What can hang from each mark:
tigonu: fedol nuvav safopi
safopi: gomo tigonu
fedol: gomo nuvav safopi vumep
kidap: vumep
nuvav: safopi tigonu vumep
gomo: fedol nuvav
vumep: fedol gomo kidap nuvav safopi

Every row comes from one small tree of marks. The marks that hang from a mark follow it in brackets, in alphabetical order. Every link used is in the known rows. Which tree was each row made from?
Known rows:
nuvav(safopi(gomo) tigonu vumep): [ 1.002 -0.605  0.592 -0.818  1.755  0.341  0.729  1.960  0.165  2.689
 -0.265  0.918 -1.187 -1.620  0.581  0.742 -2.857 -1.709  0.510  2.290
  0.806  1.484  2.363 -0.294  0.367]
tigonu(nuvav(vumep) safopi): [ 0.552  0.346 -0.925  1.411  2.451 -0.508  0.675  0.719  1.423 -1.755
 -0.832  0.430  0.689 -2.405  2.620  0.312 -0.375 -1.098  1.296  0.945
  1.727  0.408  0.065 -0.170  0.783]
gomo(nuvav(safopi vumep(fedol kidap))): [ 0.566  1.536 -0.763 -1.005  1.486  2.768  2.224  0.153  0.290  0.425
 -0.531  1.043  0.151 -0.038 -1.556 -0.687 -0.547  1.405  0.082  1.055
 -0.699  0.895  0.143  0.430  0.172]
safopi(tigonu(fedol nuvav)): [-0.129  0.125 -0.699 -0.171  0.285 -1.609  0.581 -1.791  1.236  2.049
 -0.375 -1.099 -0.890  0.764  0.729 -2.395  2.731  0.519  0.203 -3.211
  0.390 -0.077 -2.194  0.482  0.253]
kidap(vumep(gomo(fedol(safopi)) nuvav)): [-1.330 -0.594 -0.042  1.096 -2.276 -0.808 -2.169 -1.168 -1.555 -2.114
 -0.575 -0.791  0.887  0.273 -1.268  1.329  1.908  0.906  0.795  0.459
 -0.635  0.809  1.116 -0.988 -0.275]
nuvav(vumep(fedol(safopi) kidap)): [-0.662 -1.211 -0.391 -0.581  0.816  0.509  0.701  0.513  1.536  0.134
  0.125  1.066 -0.110  0.069 -0.474  2.285 -0.023 -1.218 -1.051 -0.261
  0.069  0.342 -0.305  0.700 -0.675]
fedol(nuvav(safopi vumep)): [ 0.988  0.660 -0.723 -0.420  0.207 -0.054  1.425  0.720  1.046 -0.307
 -0.980  0.125 -0.226 -2.389  0.315  0.970 -1.919  1.040  0.434  2.423
  1.428  0.763 -0.133 -0.536  2.186]
nuvav(safopi vumep): [ 0.976 -1.001 -0.517 -0.485  0.893 -0.018  1.761  1.706  1.356 -0.186
 -0.390  0.142 -0.174 -2.187 -0.351  1.178 -1.403 -0.601  0.699  1.317
  0.952  1.811  0.656 -0.841  1.288]
kidap(vumep(safopi)): [ 0.750 -0.232  0.822  1.187 -2.433 -2.198 -0.235  0.481 -0.817 -1.957
 -0.575 -2.100  1.811 -2.294 -0.481  2.141  1.360 -0.338 -0.207 -0.411
  0.483  1.823  0.277 -1.490  0.690]
vumep(fedol(gomo nuvav safopi)): [-0.671  0.866  0.256  1.835 -0.989 -1.073 -0.325 -0.464  1.829 -0.688
  0.647 -0.935 -1.239 -0.590 -1.348  4.013 -1.857 -0.578 -1.580  0.230
  1.474 -0.027  0.655  1.423  0.481]
tigonu(fedol(nuvav(vumep) safopi(gomo))): [-0.081 -0.434  0.638  0.450 -0.188 -1.626 -0.079  1.447  1.405  1.319
 -0.919 -0.227 -0.935  0.089  0.696  3.751 -1.020 -1.897 -0.278  0.210
  1.333 -1.869 -0.856  2.029  0.505]
safopi(gomo(fedol(vumep(kidap)) nuvav) tigonu): [ 0.529  0.154  0.480 -1.709 -0.061  0.115  0.211 -2.311 -1.584  0.516
 -0.640 -1.509 -1.405  3.917 -1.281 -4.318 -0.380  2.497 -0.855 -1.641
 -1.070  0.893 -0.925 -0.016 -1.124]
safopi(gomo(fedol)): [ 1.206 -3.032 -0.528  1.373 -0.351 -1.287 -1.143 -2.080 -0.145  1.497
 -1.399 -1.008 -0.099  0.558 -1.201 -1.912 -1.402  0.072 -0.289 -1.490
 -0.791  1.756 -1.570  0.778 -0.974]
tigonu(nuvav(vumep(kidap)) safopi(gomo(fedol))): [ 0.809 -1.000 -0.708  0.786  2.265  1.252  0.031 -0.664 -0.011 -1.446
 -1.622  1.984  1.227  1.004  2.936 -0.971 -1.163 -1.478  1.516  1.818
  0.766 -0.829  1.296  0.474  0.139]
tigonu(fedol(gomo nuvav safopi vumep)): [-1.090  0.128  1.597  0.178 -1.680 -3.191 -0.029  1.934  2.654 -2.102
  0.898 -1.525 -2.620 -0.162  0.057  6.626 -1.078 -2.757 -1.617  0.600
  2.264 -3.233 -0.157  1.008  0.567]
safopi(tigonu): [ 0.755 -0.843 -0.177 -0.645 -0.453 -2.140  0.319 -1.188  0.466  1.275
  0.097 -2.087 -0.980 -0.873 -1.028 -2.948  0.797  1.395 -0.701 -3.602
 -0.030  2.324 -2.605 -1.064  0.543]
vumep(fedol gomo(nuvav(tigonu(safopi))) kidap): [-0.046  0.091  0.259 -0.293  1.399  3.032 -0.572 -0.183 -2.179  1.532
  0.435  1.859  0.754  0.923 -0.104 -1.923 -1.261 -0.125 -0.233 -0.157
 -2.183 -1.740 -0.362  1.182 -1.014]
tigonu(nuvav(vumep) safopi(gomo(fedol))): [ 0.845 -0.563 -0.866  1.698  2.371  0.251 -0.023 -0.530  0.380 -1.054
 -1.569  0.721  0.818  0.486  2.705 -0.575 -1.234 -0.938  1.711  1.638
  1.243  0.468  1.373  0.669  0.014]
gomo(fedol(safopi vumep) nuvav): [-0.886  0.206 -0.213 -0.780 -0.021 -2.602 -0.558 -1.402  1.572 -2.270
  0.406 -3.160 -2.331  0.754 -2.373  1.501  1.282  1.605 -1.179 -0.189
  0.597  2.361 -0.992 -0.232 -2.183]
vumep(fedol): [ 0.365 -1.497 -0.982  1.611 -0.144 -0.915  0.030 -1.287  1.270  2.275
 -0.170 -0.950  0.241 -0.953 -1.196 -0.565  0.804  0.526 -1.087 -2.411
 -0.499  1.580 -1.902  1.109 -1.146]
kidap(vumep(nuvav)): [-0.170  0.299 -0.125  1.316 -2.203 -1.317 -0.741 -0.943 -0.235 -0.759
 -1.041 -0.842  0.985 -2.366 -1.339  0.078  2.644  1.382  0.002 -0.768
 -0.475  1.177 -0.748 -1.294  0.179]
safopi(gomo(fedol nuvav(vumep(kidap))) tigonu): [ 0.584  0.462 -0.215 -1.776  0.901  1.390  0.740 -2.395 -1.630  1.302
 -1.142 -0.429 -0.832  3.954 -1.542 -4.579 -0.647  2.663 -0.135 -1.329
 -1.406  2.076 -0.923  0.319 -0.388]
vumep(gomo kidap nuvav safopi): [-0.368  0.864 -0.351  1.369 -0.814  3.843 -0.596  1.960 -2.346 -1.689
  0.729  3.060  3.309 -0.644  0.732 -2.192 -0.401 -0.642  2.298  0.825
 -1.751 -3.744  0.018 -0.107  0.746]
nuvav(vumep(fedol gomo kidap safopi(tigonu))): [-0.476  0.268 -0.152 -0.835  0.785  3.180  1.370  1.578 -1.870 -0.212
  0.660  1.672  1.923  2.600  0.940 -0.517 -0.976 -0.294  0.601  0.207
 -0.875 -0.805  1.205  0.406  0.385]
nuvav(tigonu(fedol(gomo safopi))): [-0.750 -1.045  1.169 -0.223 -0.168 -3.125 -1.012  0.885  2.356  1.915
  1.441 -0.938 -2.883 -1.533 -0.736  3.946  0.295 -3.274 -1.413 -1.178
  0.974 -0.168 -0.473  0.561 -0.410]

Which tree is each row?
[ 0.277 -0.782 -1.222 -1.300  0.902 -1.756 -0.474 -1.690  1.408  0.533
 -0.446 -0.574 -1.013 -0.065  1.003  0.185  1.051  1.703 -0.258  1.547
  0.796  2.393 -0.362 -0.677  0.157] -> gomo(fedol(nuvav(tigonu(safopi) vumep)))
[ 0.529  0.892  0.765 -1.295 -1.371  0.779  1.062  0.908 -0.168 -0.933
  0.816  0.607  0.857  1.403  1.016  0.032  0.582 -0.972  0.000 -0.784
  0.379 -2.833 -0.211 -0.223  2.085] -> vumep(kidap safopi(tigonu(fedol(gomo nuvav))))
[-0.197 -1.937 -0.312 -3.137  1.695  1.854  0.119  0.709 -0.746  0.711
  0.479  2.382 -0.683  0.760  0.763  0.382 -1.407 -1.192  0.976  3.100
 -0.460  0.391  2.345 -1.127  0.355] -> nuvav(safopi tigonu vumep(gomo(fedol) kidap))
[-0.093 -0.784  0.247  0.395 -1.052 -3.038 -0.597  0.450  2.370  1.090
 -0.266 -1.207 -1.156 -1.116  0.193  3.455  1.070 -1.249 -0.631 -1.122
  1.357 -1.461 -2.158  1.208  0.551] -> tigonu(fedol(nuvav safopi))
[ 1.004  1.556  0.044 -0.694  1.028 -0.291  0.501 -0.156  0.511  1.823
  0.186 -1.022 -1.552 -2.977 -1.867 -1.439 -0.296  1.177 -0.007  0.259
 -0.140  2.296 -0.709 -0.607  0.010] -> gomo(nuvav(safopi tigonu))
[-0.799  0.391 -0.632 -0.681  1.135 -0.063  1.020 -0.573  0.090  1.332
 -0.344 -0.084 -0.617  1.728  1.246 -1.646  1.198  0.229  0.889 -1.744
  0.004 -0.459 -1.267  0.655  0.473] -> safopi(tigonu(fedol nuvav(vumep(gomo))))
[-0.642  1.925  0.743  1.185 -2.336  0.663 -0.589  0.829 -3.139 -1.976
  0.087 -0.731  2.404 -0.021  0.036 -0.623  1.753  1.326  1.665  0.022
 -0.493 -0.130  1.890 -1.552  1.102] -> kidap(vumep(gomo nuvav safopi(tigonu)))
[ 0.868 -0.810  0.874 -0.217  2.320 -0.884 -0.078  2.156  0.343  1.827
 -0.037  0.450 -0.788 -2.035  1.636  0.784 -1.955 -1.957 -0.058  0.865
  0.820  1.298  0.796 -0.269 -0.119] -> nuvav(tigonu(safopi(gomo)) vumep)
[-0.262 -0.442 -0.187  0.038 -0.738  0.085 -0.493 -1.106  1.229  0.433
 -0.048  0.730  0.096 -0.035 -0.115  1.632  0.095 -0.227 -1.408 -0.286
  0.412 -1.505 -0.817  1.038 -0.129] -> vumep(fedol(nuvav safopi) kidap)
[-0.328  0.327  0.467  1.341 -1.371  0.176 -0.525 -1.108 -2.540 -0.314
 -1.089 -1.395  1.142  0.117 -1.964  0.587 -0.006  1.427 -0.475 -0.581
 -1.520  1.357 -0.009  0.346 -0.589] -> kidap(vumep(fedol gomo(nuvav)))
[ 0.163  2.017 -0.392  1.276 -0.295 -0.005  0.158  0.129  0.421  2.052
  0.718 -0.531  1.074 -1.065  1.181  0.702  0.808  0.916 -0.224  0.679
  0.803  0.410  0.747  0.862 -0.273] -> vumep(fedol(nuvav(tigonu)) safopi)
[ 1.001  1.317  0.295 -0.073  1.566 -1.152 -0.206 -0.059  0.464  1.324
  0.209 -1.318 -1.174 -3.066 -0.971 -1.497  0.063  0.795 -0.464 -0.831
 -0.148  2.008 -1.841 -0.413 -0.350] -> gomo(nuvav(tigonu(safopi)))
[-0.849 -0.396  0.806 -0.633  0.220  0.717 -1.033  2.134 -0.709 -1.285
  1.312  1.751 -0.138 -0.981  1.694 -0.525 -0.465 -1.205  0.275  1.036
 -0.589 -3.769  0.263 -0.942 -0.905] -> fedol(vumep(gomo kidap nuvav(tigonu(safopi))))
[ 0.086 -1.764 -0.661 -0.159 -0.871 -2.521 -0.311 -0.623  1.325 -1.828
  0.493 -2.286 -0.144  0.615 -0.136  0.815  1.542  0.573 -0.479 -0.136
  0.582  1.626 -0.449 -0.840 -1.427] -> gomo(fedol(vumep(safopi)))
[ 0.587  0.432 -0.909  1.359  1.693  0.995  1.207  0.143  0.497 -0.065
 -1.478  1.100  0.308 -1.408  1.106 -0.337 -2.442 -1.036  1.631  1.926
  1.131  0.430  1.189  0.486  0.741] -> tigonu(nuvav(safopi(gomo) vumep))
[-0.029 -1.363 -1.032 -0.666  0.958  1.234  1.231 -0.111  0.919  0.960
 -0.489  1.511  0.493  0.149 -0.425  0.176  0.008 -0.162 -0.939 -0.568
 -0.861  0.531 -1.386  0.643 -0.564] -> nuvav(vumep(fedol kidap))
[-1.034  1.354  1.478  0.735 -1.595 -1.843 -0.682 -0.834  0.049 -0.864
  0.349 -2.065 -1.177 -0.497 -2.466  4.545  0.554 -0.415 -1.885  0.004
  0.600  2.027  1.914 -0.143 -0.510] -> kidap(vumep(fedol(gomo(nuvav(tigonu)) safopi)))
[ 0.346 -1.614  1.291 -0.787  0.744 -3.403 -0.572  2.043  1.999  1.902
  1.108 -1.023 -1.644 -1.514  2.222  2.209  1.718 -2.491 -0.862 -0.736
  1.223 -1.262 -0.254 -0.259 -0.950] -> nuvav(tigonu(fedol(vumep) safopi))
[-1.232 -0.385 -0.057  0.058  1.068  0.447  0.325  1.146 -0.359  0.402
  0.519 -0.245 -0.360  1.183 -0.414  1.576 -1.387 -0.319 -0.142 -0.500
  0.075  1.092  0.745  0.817 -0.395] -> nuvav(vumep(fedol(safopi(tigonu)) gomo))
[ 0.078  2.497  0.333 -0.374 -1.409  2.430  1.340 -0.134 -0.538 -1.109
  1.163  0.955  1.173  2.326  0.601  0.066 -0.550  0.509 -0.621  0.370
  0.393 -2.091  1.692  0.454  1.698] -> vumep(fedol(gomo nuvav) kidap safopi(tigonu))
[-0.867  0.800 -0.868 -0.624 -0.845  3.749 -0.666 -0.383 -2.647 -1.460
  1.045  2.143  2.600  3.377  0.748 -4.325  2.006  1.747  2.501  0.142
 -1.840 -2.266  1.171 -0.752  0.454] -> vumep(gomo(fedol) kidap nuvav safopi(tigonu))
[-0.736  1.226 -0.145  0.524  0.346  2.900 -0.368 -0.035  0.951  1.026
  1.553  3.309  0.110  0.306  0.468 -0.364  1.284 -0.782 -0.155  0.441
 -0.616 -2.798  1.896  0.513 -0.381] -> vumep(fedol(gomo) kidap nuvav(tigonu(safopi)))
[-0.801  1.676  0.887  0.918 -2.531  0.462 -0.484  1.144 -2.735 -1.175
  0.093 -0.451  2.363  1.004  0.489  0.088  2.756  0.732  1.739 -0.209
 -0.574 -1.290  1.836 -0.874  0.990] -> kidap(vumep(gomo nuvav safopi(tigonu(fedol))))
[-0.952  3.328 -0.280  0.683 -1.091  4.103  1.055  0.296 -0.300 -0.637
  1.883  2.329  1.884  2.663 -0.009 -1.646  1.966  0.864  0.716 -0.345
 -0.596 -2.662  2.480  0.360  0.647] -> vumep(fedol(gomo) kidap nuvav safopi(tigonu))
[ 1.159 -1.611  0.335  1.682  0.193 -0.945 -0.951  0.617  0.267 -0.743
 -0.395 -0.403  0.567  0.226  1.347 -0.834 -0.253 -0.394  0.733  0.171
  0.559 -0.737  0.928 -0.079 -0.629] -> tigonu(safopi(gomo(fedol(vumep(nuvav)))))
[ 0.412  0.651 -0.022  1.643  0.677  0.010 -1.236  0.698  0.473  2.257
  0.276  0.977  0.055 -2.628  0.871 -2.145  0.790 -0.149  0.849 -0.289
 -0.067 -0.468  0.027 -0.212 -0.437] -> vumep(nuvav(tigonu(safopi(gomo))))
[ 1.082 -1.990 -0.131 -0.196 -0.441 -1.190 -0.546 -2.650 -0.875  2.079
 -0.875 -1.815 -0.746  2.661 -0.974 -4.067 -0.209  1.615 -0.254 -2.836
 -0.555  2.415 -0.959  0.139 -0.369] -> safopi(gomo(fedol) tigonu)
[-0.454  1.122  1.242 -1.463 -0.684  0.169 -0.506  2.216 -1.571 -1.811
  1.154  0.678  0.079 -1.091  2.415  1.441 -2.464 -0.937 -0.375  2.963
  0.485 -3.525  0.258 -0.691  0.246] -> fedol(nuvav(tigonu) vumep(gomo kidap safopi))
[-0.107 -0.420 -0.852 -1.770 -0.059 -0.697  0.120 -2.433  0.641 -1.609
 -0.279 -1.319 -1.282  1.349 -2.021 -1.482  1.343  2.337 -1.149 -0.409
 -1.136  1.238 -2.430 -0.456 -1.840] -> gomo(fedol(vumep(kidap)) nuvav)
[-0.806 -1.689 -1.637  0.002 -0.575  2.847 -1.594 -1.686 -1.448 -0.585
 -0.161  2.802  1.339  1.437 -0.612 -3.563  0.872  1.070  1.381 -0.081
 -2.672 -2.018 -1.445 -0.025 -0.416] -> vumep(gomo(fedol) kidap nuvav)
[-0.317  0.941  1.169 -0.751 -0.647 -0.023  1.031  0.722  0.599 -3.796
  0.804 -0.345 -2.058 -0.760 -2.285  1.709 -2.969 -0.956 -2.104  0.246
 -0.305 -1.535 -1.419 -0.442 -0.027] -> fedol(gomo(nuvav) vumep(kidap))
[-0.828 -2.221 -0.584 -2.676  1.582  0.808 -0.581 -0.360 -0.780  1.013
  0.291  1.884 -0.865  0.630  0.217 -0.365 -0.935 -0.826 -0.265  1.070
 -1.450  0.861 -0.670 -0.497 -0.746] -> nuvav(tigonu vumep(gomo(fedol) kidap))
[ 0.980  1.751  1.621  0.802 -2.023 -0.723  0.207  0.102 -2.692 -1.067
 -0.912 -2.411  1.407 -0.025 -0.840 -0.399  0.371  1.039  0.107 -0.679
  0.119  1.724  1.092 -0.992  0.779] -> kidap(vumep(safopi(gomo(nuvav) tigonu)))
